Each row comes from the steps of one walk. Every step used is in the known rows, and no mark comes twice. Write the walk behind each row, first mark first.
Known rows
C -> K: [ 1.15  2.50  3.21 -1.38 -1.81  0.75  1.02  0.17  1.27  0.56  1.75 -0.23
  0.75 -1.30 -1.62 -1.25  1.08  0.07  0.16  1.13 -0.47]
E -> K -> P: [ 1.40 -0.15 -3.39 -1.40  0.74  1.65  0.23 -5.21  2.11 -0.11  0.62  0.68
  0.73  0.96 -0.99  1.44  1.61 -0.18 -0.54  0.89  0.18]
C -> K -> E: [ 2.02  1.93  0.70 -2.09  1.53  2.46  1.92  1.09 -1.08  0.78 -0.14 -0.56
  2.07 -0.48 -1.45  0.67  1.11  0.22  0.82  0.52 -1.15]
M -> E -> K -> C: [-0.92  0.11 -1.57 -0.76  1.60  2.63 -1.62 -1.28  2.88 -0.67  1.17  0.79
 -0.14  2.97 -1.57  0.39 -1.60  1.16 -1.30  0.08  1.11]
M -> E: [-1.55  1.02  4.20  1.69 -0.18  1.28 -1.79  0.52 -2.32 -0.02 -0.37 -0.42
 -0.45 -0.11 -0.92  0.00  0.85  2.78  0.79 -0.48 -2.15]
H -> E: [-2.12  0.31  0.29  2.12  0.84  1.78 -0.09  0.37 -0.68  0.27  0.27  0.27
  0.42  0.55 -0.79 -1.03 -0.69  3.06  1.00 -0.70 -1.95]
A -> C -> K -> P: [-0.50  1.47 -1.85 -1.72 -0.41  1.82 -1.33 -2.71  3.02 -0.26 -0.43 -0.08
  1.14 -1.98 -0.03  1.35  2.07 -2.52 -0.70  3.47  1.33]
L -> A -> C -> M -> E -> K: [ 1.31  0.42  1.37 -0.17  1.42  0.47 -1.58 -0.11  0.97  0.25  1.13 -0.80
 -2.82 -0.23 -0.76 -1.94 -0.82  3.23  1.07 -1.83 -1.14]
H -> C: [ 0.22  0.37 -1.32 -0.78 -1.56  2.48 -0.16  0.87 -1.43 -0.09  0.32  0.39
 -2.22  0.96  2.60  0.13 -0.93 -0.11 -1.46 -0.39  0.16]
P -> K -> E -> H -> C -> A: [ 0.08 -1.25 -3.82 -1.18 -2.53 -5.30 -0.56  1.48  0.04  1.03 -1.67 -1.15
  0.03  1.96  1.68 -1.18 -0.92 -0.85 -0.01 -0.78  0.40]
H -> E -> K -> C -> M: [ 1.54 -0.37  1.55 -0.06  1.59 -0.79  0.35  0.08 -1.78 -0.53  1.00  2.55
  0.79 -0.23 -0.94  0.10 -3.79 -0.97 -0.73 -1.55  0.10]
M -> E -> H: [-2.06 -0.78 -2.97  2.63 -2.00 -1.28 -0.51  1.88  2.19  0.21 -2.11 -2.30
  0.23 -0.05  0.28 -0.86  2.07  0.31  0.92 -1.28 -0.45]
E -> M: [-1.42 -1.67  5.27  2.05 -0.64 -0.56  2.94  0.62 -1.90 -0.56  1.23  0.75
 -0.89 -1.21  0.47  0.11  0.82 -0.59  0.60  0.37  0.44]
K -> P: [-0.28 -0.11 -1.34 -0.98 -0.68  1.05  0.20 -3.93  0.10 -0.23 -0.74  1.26
  1.90 -0.26 -0.39  2.41  1.72 -2.33 -0.64  1.40  0.00]
A -> C: [-1.43  0.11 -1.12 -1.39 -2.22  3.51 -0.15  0.37  3.72 -0.49 -1.04 -0.64
 -4.87 -1.60  1.77 -0.73  0.21 -1.47  0.14  0.90  0.51]
H -> C -> A: [ 0.15 -0.76  0.07 -1.47 -3.87 -4.45 -1.39  1.15 -1.57  0.82 -0.99  0.18
 -0.86  1.35  1.41 -0.61 -1.48 -1.09  0.00 -1.01 -0.13]
M -> E -> K -> P: [ 0.68  0.31 -2.12 -0.30  1.63  1.58 -1.51 -4.64  0.98 -0.22  0.39  0.09
  0.97  0.92 -1.21  1.51  1.74  1.39 -0.26  1.02 -0.30]
H -> E -> K: [ 1.05  0.27 -2.18  0.52  1.98  2.65  0.57 -1.90  2.27  0.33  2.22 -0.34
 -1.76  2.01 -1.56 -2.06 -0.65  5.00  0.92 -1.28 -1.36]
P -> K: [ 0.18  0.81  1.22 -1.59  0.13  1.33  3.29 -3.38  0.25  0.06  2.84  0.55
 -1.28  1.58 -1.10 -2.38 -0.31  2.01 -0.98  1.27 -0.96]

Which walk is each row?
[-1.59 -1.09 -2.05  2.65 -1.12 -2.57 -0.94  2.64  0.82 -0.17 -2.31 -1.10
  1.30 -0.61  0.24 -0.23  0.30 -1.12  0.26 -1.58  0.25]
K -> C -> M -> E -> H
[ 0.08 -1.23 -0.85 -2.34 -2.28 -4.32 -1.00 -1.00  2.04  0.51 -0.17  0.91
  0.58  2.70 -1.39 -0.43 -2.06 -1.20 -0.01 -0.82  0.83]
E -> K -> C -> A
[ 0.14  2.12 -1.30  0.20 -1.26  0.38 -1.40  2.59  1.58  0.42  0.51 -1.88
  0.36 -0.54  0.86 -1.34  0.95  0.62 -0.67  1.17  0.85]
M -> E -> H -> C -> K
[ 1.26 -0.20  3.05 -0.63 -1.49 -0.24  0.84  1.24 -1.64 -0.60 -0.72  1.27
 -2.82 -3.49  1.37 -0.29 -2.06 -2.80  0.26 -1.07 -0.36]
A -> C -> M
[ 2.44  0.57  2.03  0.53  1.60  0.59 -0.43 -1.16 -0.97 -0.03  1.80 -0.21
 -1.80  0.49 -1.50 -1.32 -0.68  3.94  0.73 -2.02 -1.70]
C -> M -> E -> K
[-0.10 -0.37  4.69  1.06  1.98  0.32  3.06  1.95 -2.42 -0.09  0.81 -0.16
  0.91 -1.55 -0.15  0.68  1.32 -0.08  1.08  1.36  0.44]
C -> K -> E -> M
[-0.57  1.38 -3.16 -0.03  0.25  0.36 -2.48 -1.34  1.26 -0.05 -0.72 -0.65
  2.77 -0.71  0.57  1.61  2.23 -1.46 -1.19  2.63  1.21]
M -> E -> H -> C -> K -> P
[-0.68 -1.50  3.99  1.41  1.77  0.52  3.40  1.49 -3.20 -0.26  0.14  0.23
  0.16 -0.88  0.35  1.19  1.03 -0.47  1.14  0.49  0.12]
K -> E -> M
[ 0.06 -0.20 -2.70 -2.02  0.60  2.69  0.13 -1.94  4.14 -0.51  1.59  1.44
 -0.37  3.15 -1.39  0.35 -1.77 -0.42 -1.54  0.04  1.51]
E -> K -> C
[-1.09  0.77  5.24  1.55  1.81 -0.52 -1.90  0.58 -3.86 -0.63  0.19  1.08
  0.95 -0.38 -1.04  0.06 -1.92  1.36 -0.53 -0.29 -1.19]
P -> K -> C -> M -> E
[-0.04  0.94  4.96  2.10  0.72 -0.45 -2.53  2.34 -5.74 -0.34 -0.41  0.41
 -0.43 -1.33  0.78  0.25 -1.44  1.73 -0.02 -1.34 -1.78]
H -> C -> M -> E
[ 0.35 -0.03 -4.22 -0.12  2.24  1.81 -0.66 -4.63  1.79 -0.03  0.64  0.46
  1.24  1.29 -1.09  1.04  1.01  1.61 -0.18  0.97 -0.25]
H -> E -> K -> P
[-0.74 -0.40  3.82  0.93  2.01  0.96  2.40  2.43 -1.08 -0.29  0.28 -0.65
 -0.20 -2.17  0.60  0.47  1.37 -0.52  1.06  1.96  1.07]
A -> C -> K -> E -> M
[-0.70 -0.30 -6.16 -0.73 -0.97 -0.65  0.91  3.25  5.22  1.08 -2.58 -2.91
  1.04 -1.01  0.65 -0.96  2.15 -2.30  1.22 -0.53  0.82]
L -> A -> C -> K -> E -> H
[-0.59 -1.02 -0.18 -1.44 -1.68 -4.38 -2.36 -0.36  1.36  0.44 -0.43  0.53
  0.76  2.79 -1.50 -0.38 -1.87 -0.17  0.15 -0.80  0.48]
M -> E -> K -> C -> A
[ 0.30  1.49 -0.32 -1.42 -0.41  0.70 -0.37 -3.35  1.14  0.05  0.18  0.61
  3.10 -1.23 -1.15  1.71  2.21 -2.14 -0.66  2.58  0.52]
C -> K -> P
[ 0.14 -0.62 -6.58 -0.06 -0.76  1.44  0.21  2.84  0.46  0.22 -1.80 -1.49
 -0.89  1.23  3.23  0.41  0.13 -0.87 -0.94 -0.84  0.92]
K -> E -> H -> C
[ 1.36  0.31 -2.20 -0.04  2.28  0.92 -2.08 -3.50 -0.73 -0.40  0.14  0.48
  0.65  0.44 -0.04  1.74  0.51  0.86 -0.79  0.67  0.04]
H -> C -> M -> E -> K -> P
[ 1.95 -0.75  0.00  0.61 -1.57 -2.41  0.83  2.43 -3.25 -0.18 -0.79  0.90
 -0.55 -1.71  2.42 -0.13 -2.21 -2.62 -0.82 -2.20  0.08]
E -> H -> C -> M
[-1.60 -0.98 -2.22  2.70 -1.64 -2.20 -1.07  3.03  1.55 -0.16 -2.61 -2.03
 -0.74 -1.70  1.15 -0.89  0.94 -0.82  0.92 -1.43 -0.04]
A -> C -> M -> E -> H
[-0.87 -1.27 -2.21  0.19 -3.82 -5.91 -2.47  2.56 -0.42  0.90 -2.14 -1.27
 -0.29  1.37  1.78 -0.93 -0.65 -0.69  0.39 -1.36  0.22]
M -> E -> H -> C -> A
[-0.05 -0.24  3.74  1.10  2.24  0.66  2.41  2.65 -2.89 -0.16  0.75 -0.32
  0.59 -1.30  0.83  0.81  0.91 -0.13  0.55  1.45  0.91]
H -> C -> K -> E -> M
[-0.73 -1.19  3.84  1.05  2.91  0.58  4.25  0.26 -2.86 -0.30  1.38  0.07
  0.00 -0.14  0.10  0.12  0.73  0.79  0.50  1.51  0.23]
P -> K -> E -> M
[ 2.23 -0.41  2.15 -1.03  0.58 -0.79  1.03 -0.45 -1.53 -0.62  1.09  2.82
  0.30 -0.30 -0.87  0.39 -3.49 -2.03 -0.98 -1.64  0.39]
E -> K -> C -> M
